What can hang from each mark
kuvag: meruv
meruv: kuvag visesad
mimam: zetozel
rodov: lozis
ruzi: tura
tura: ruzi zetozel
zetozel: mimam tura
lozis: visesad
devim: mimam visesad
visesad: devim lozis meruv

Every row comes from one small tree of marks. Brackets hold a mark, then the marks that hang from it, in alphabetical order. Every link used is in the known rows. Which tree was each row made from?
In the rows, zero is written as 128.
Known rows
(kuvag (meruv (visesad (devim (mimam (zetozel tura))) lozis))): [204 128 127  99 118 120 139 100 141  93  84  87 145 117 143  43 139  45
 118  49 124 163  98 159 203]
(tura zetozel): [123 156  93 134 134 109 154  93 107 117 136 145 129 130 113 107 130 107
 120  65 111 126 178 150 184]
(visesad (devim mimam) lozis meruv): [162 160 124  91 108 106 144  98 118 100  92 110 129 132 148  79 140 112
 147  94 132 150 103 156 184]
(rodov lozis): [123 121  85 143 113 118 155 108 137 132 154 139 146 148 125 136  97 135
 126 116 108 144 147 133 142]
(visesad devim lozis (meruv kuvag)): [134 135 117  94 122 121 125 108 131  82 114 111 126 166 146  80 129 101
 166  66 160 162 150 149 165]
(devim (mimam (zetozel tura)) (visesad (meruv kuvag))): [131 145 131  78 175 103 126  81 173  90 127 102 162 146  95  55 147  84
  95  72 127 162  88 186 175]
(visesad devim): [133 130 115 129 141 132 161 108 116 119 133 118 119 127 115 117 121 104
 126 108 122 135 143 129 153]
(ruzi (tura zetozel)): [117 158  83 135 145  87 132  95 111 112 161 126 130 116 120 110 151 114
 105  57 119 128 166 142 187]
(devim (visesad lozis meruv)): [146 164 134 117 127 128 120 110 121  92 115 125 141 139 154  72 129 127
 130  77 126 161 129 146 159]
(rodov (lozis (visesad devim meruv))): [160 116  58 125  89 119 163 147 149 136 129 136 150 176 180 116 114 131
 140 101 131 177 120 120 174]
(kuvag (meruv (visesad (devim mimam) lozis))): [190 139 116 118 104 128 155 121 134 101  70  98 132 142 128  65 140  83
 136  89 130 146 125 129 177]
(lozis (visesad (devim mimam) (meruv kuvag))): [147 135  84  81 123  96 163 130 174 109 106 118 145 184 121  91 148  99
 137 102 150 166 108 137 180]
(lozis (visesad (devim (mimam zetozel)) (meruv kuvag))): [145 138  91  73 135  96 157 108 167 112 111 106 151 169 118  73 144  76
 137  70 147 176 106 151 198]
(mimam (zetozel (tura ruzi))): [153 137 122 112 145 109 123  78 129  98 147 129 122 102 128  77 138  94
  96  30 106 145 150 192 199]
(zetozel mimam (tura ruzi)): [164 135 114 102 141  78 122 101 131  95 145 132 139 106 120  90 130 134
 105  41  93 137 145 176 188]
(devim (mimam (zetozel tura)) (visesad lozis)): [159 157 141  86 160  96 113  55 127  99 120 103 165 107 118  56 136  71
  88  65  99 157  82 169 184]
(lozis visesad): [143 144  83 120 115 110 158 139 144 131 142 144 148 143 132 117 117 109
 119  96 117 155 144 123 167]
(meruv kuvag (visesad (devim (mimam zetozel)) lozis)): [138 131 116  74 148 103 132  72 132  99  93  87 134 147  87  53 142  41
 154  67 139 157 129 151 185]
(visesad (devim (mimam (zetozel tura))) lozis (meruv kuvag)): [158 131 126  56 137  92 116  72 152  79 110  95 147 139 138  51 144  62
 139  42 149 169  94 188 199]
(kuvag (meruv visesad)): [158 132 113 153 113 150 168 153 152 109 111 122 127 143 119  90 118 103
 125  96 123 142 166 130 154]
(visesad devim lozis): [149 141 119 115 125 123 137  96 100 105 120 116 123 129 141  99 122  99
 141  82 127 144 143 129 164]
(rodov (lozis visesad)): [144 122  55 133  96 105 158 136 151 140 152 150 162 169 147 134 100 126
 121 108 111 163 138 116 161]

Write each row's tree
[127 133 106 105 128 116 121 117 137  88 122 120 132 161 106  77 122  77
 156  74 144 153 169 140 153]  (meruv kuvag (visesad lozis))
[140 149 126  67 135 101 130  68 140  88 101  95 141 151 124  59 143  78
 156  52 148 165 112 170 193]  (visesad (devim (mimam zetozel)) lozis (meruv kuvag))
[167 149  90  97 110 103 170 135 151 122 100 123 141 150 143  94 145 112
 128 111 131 162  92 137 189]  (lozis (visesad (devim mimam) meruv))
[158 161 132  83 121 107 138  74 116 103  96 100 138 118 149  64 138  91
 145  63 129 160  99 172 202]  (visesad (devim (mimam zetozel)) lozis meruv)
[134 163 131  84 141 102 120  87 150  83 101 113 155 172 109  61 147 116
 130  89 137 158 111 158 159]  (devim mimam (visesad lozis (meruv kuvag)))
[152 109  53 131 104 113 168 129 137 146 138 136 154 171 152 132 110 115
 128 110 115 164 129 103 163]  (rodov (lozis (visesad devim)))
[146 144 119  74 123 100 134  91 142  84  95 105 133 165 125  75 144 102
 157  84 153 156 115 159 173]  (visesad (devim mimam) lozis (meruv kuvag))
[130 169 135 107 157 121 147  87 144 114 116 107 151 126 106  68 140 112
 104  93 106 153 100 169 177]  (devim (mimam zetozel) (visesad meruv))
[156 117 115  61 151  95 116  74 143  86 105  85 144 137 105  46 146  24
 134  55 137 164 103 165 193]  (meruv kuvag (visesad (devim (mimam (zetozel tura))) lozis))
[119 160  79 120 154  61 124  96 109 114 159 118 150 108 112 109 146 130
 109  37 103 132 160 142 196]  (ruzi (tura (zetozel mimam)))
[183 126 117 138 103 148 149 135 125  95  85 105 123 146 151  67 123  84
 145  72 137 152 154 122 169]  (kuvag (meruv (visesad devim lozis)))
[126 151 126 105 142 123 113 103 144  78 116 119 145 175 131  66 133 115
 138  70 146 165 145 151 151]  (devim (visesad lozis (meruv kuvag)))
[143 131 108  82 136 103 135  95 133  94  90  96 128 161  89  69 147  64
 153  97 142 146 129 134 164]  (meruv kuvag (visesad (devim mimam) lozis))
[126 120 104  93 153 112 160 107 152 108 105 101 125 163  63  86 146  70
 137 123 135 137 130 132 156]  (meruv kuvag (visesad (devim mimam)))
[158 136  88 114 107 124 163 151 140 120 118 133 133 151 165 101 130 112
 137  91 140 168 125 129 182]  (lozis (visesad devim meruv))
[134 145 123 104 155 111 164  70 121 128 120 101 133 114  93  96 133  82
 118  96 109 135 110 151 182]  (visesad (devim (mimam zetozel)))
[148 162  91 116 140  72 134  75  98 106 128 144 130 121 105  84 146 139
 123  12  90 128 196 168 217]  (tura ruzi (zetozel mimam))
[140 124  80 100 121 116 153 147 162 107 123 123 138 186 141  95 132 102
 146  81 157 172 140 126 171]  (lozis (visesad devim (meruv kuvag)))
[166 121 112 151 122 160 174 147 139 110  99 106 117 148 125  87 127  93
 129  96 133 143 157 119 159]  (kuvag (meruv (visesad devim)))
[128 166 138  79 155 102 119  65 148  84 104 101 161 157 108  44 145  94
 131  58 132 167 113 174 177]  (devim (mimam zetozel) (visesad lozis (meruv kuvag)))
[153 177 134 100 129 111 128  94 130  97  94 118 151 137 132  66 145 128
 120  97 116 152  99 157 169]  (devim mimam (visesad lozis meruv))
[128 135 114  88 142 108 157 104 156  96 110 106 130 165  98  91 142 107
 142 110 148 144 116 156 163]  (visesad (devim mimam) (meruv kuvag))
[151 158 140  93 159 110 133  88 154 105 124 108 162 114 123  62 146  98
  85  82 108 156  74 184 186]  (devim (mimam (zetozel tura)) (visesad meruv))
[109 143 123 117 159 132 136 116 156  95 131 119 140 174 105  86 131 123
 125  93 140 154 145 146 137]  (devim (visesad (meruv kuvag)))
[155 144  93  94 137  97 168  95 139 136 116 111 148 131 112  92 137  73
 113  89 111 159 101 134 198]  (lozis (visesad (devim (mimam zetozel))))
[155 123  61 105 118  92 171  91 145 152 123 117 167 155 128 108 120  94
 119  98 103 166  97 126 193]  (rodov (lozis (visesad (devim (mimam zetozel)))))
[117 155 126  99 161 114 145 100 165  96 111 112 150 172  84  79 146 122
 116 115 131 150 114 156 150]  (devim mimam (visesad (meruv kuvag)))
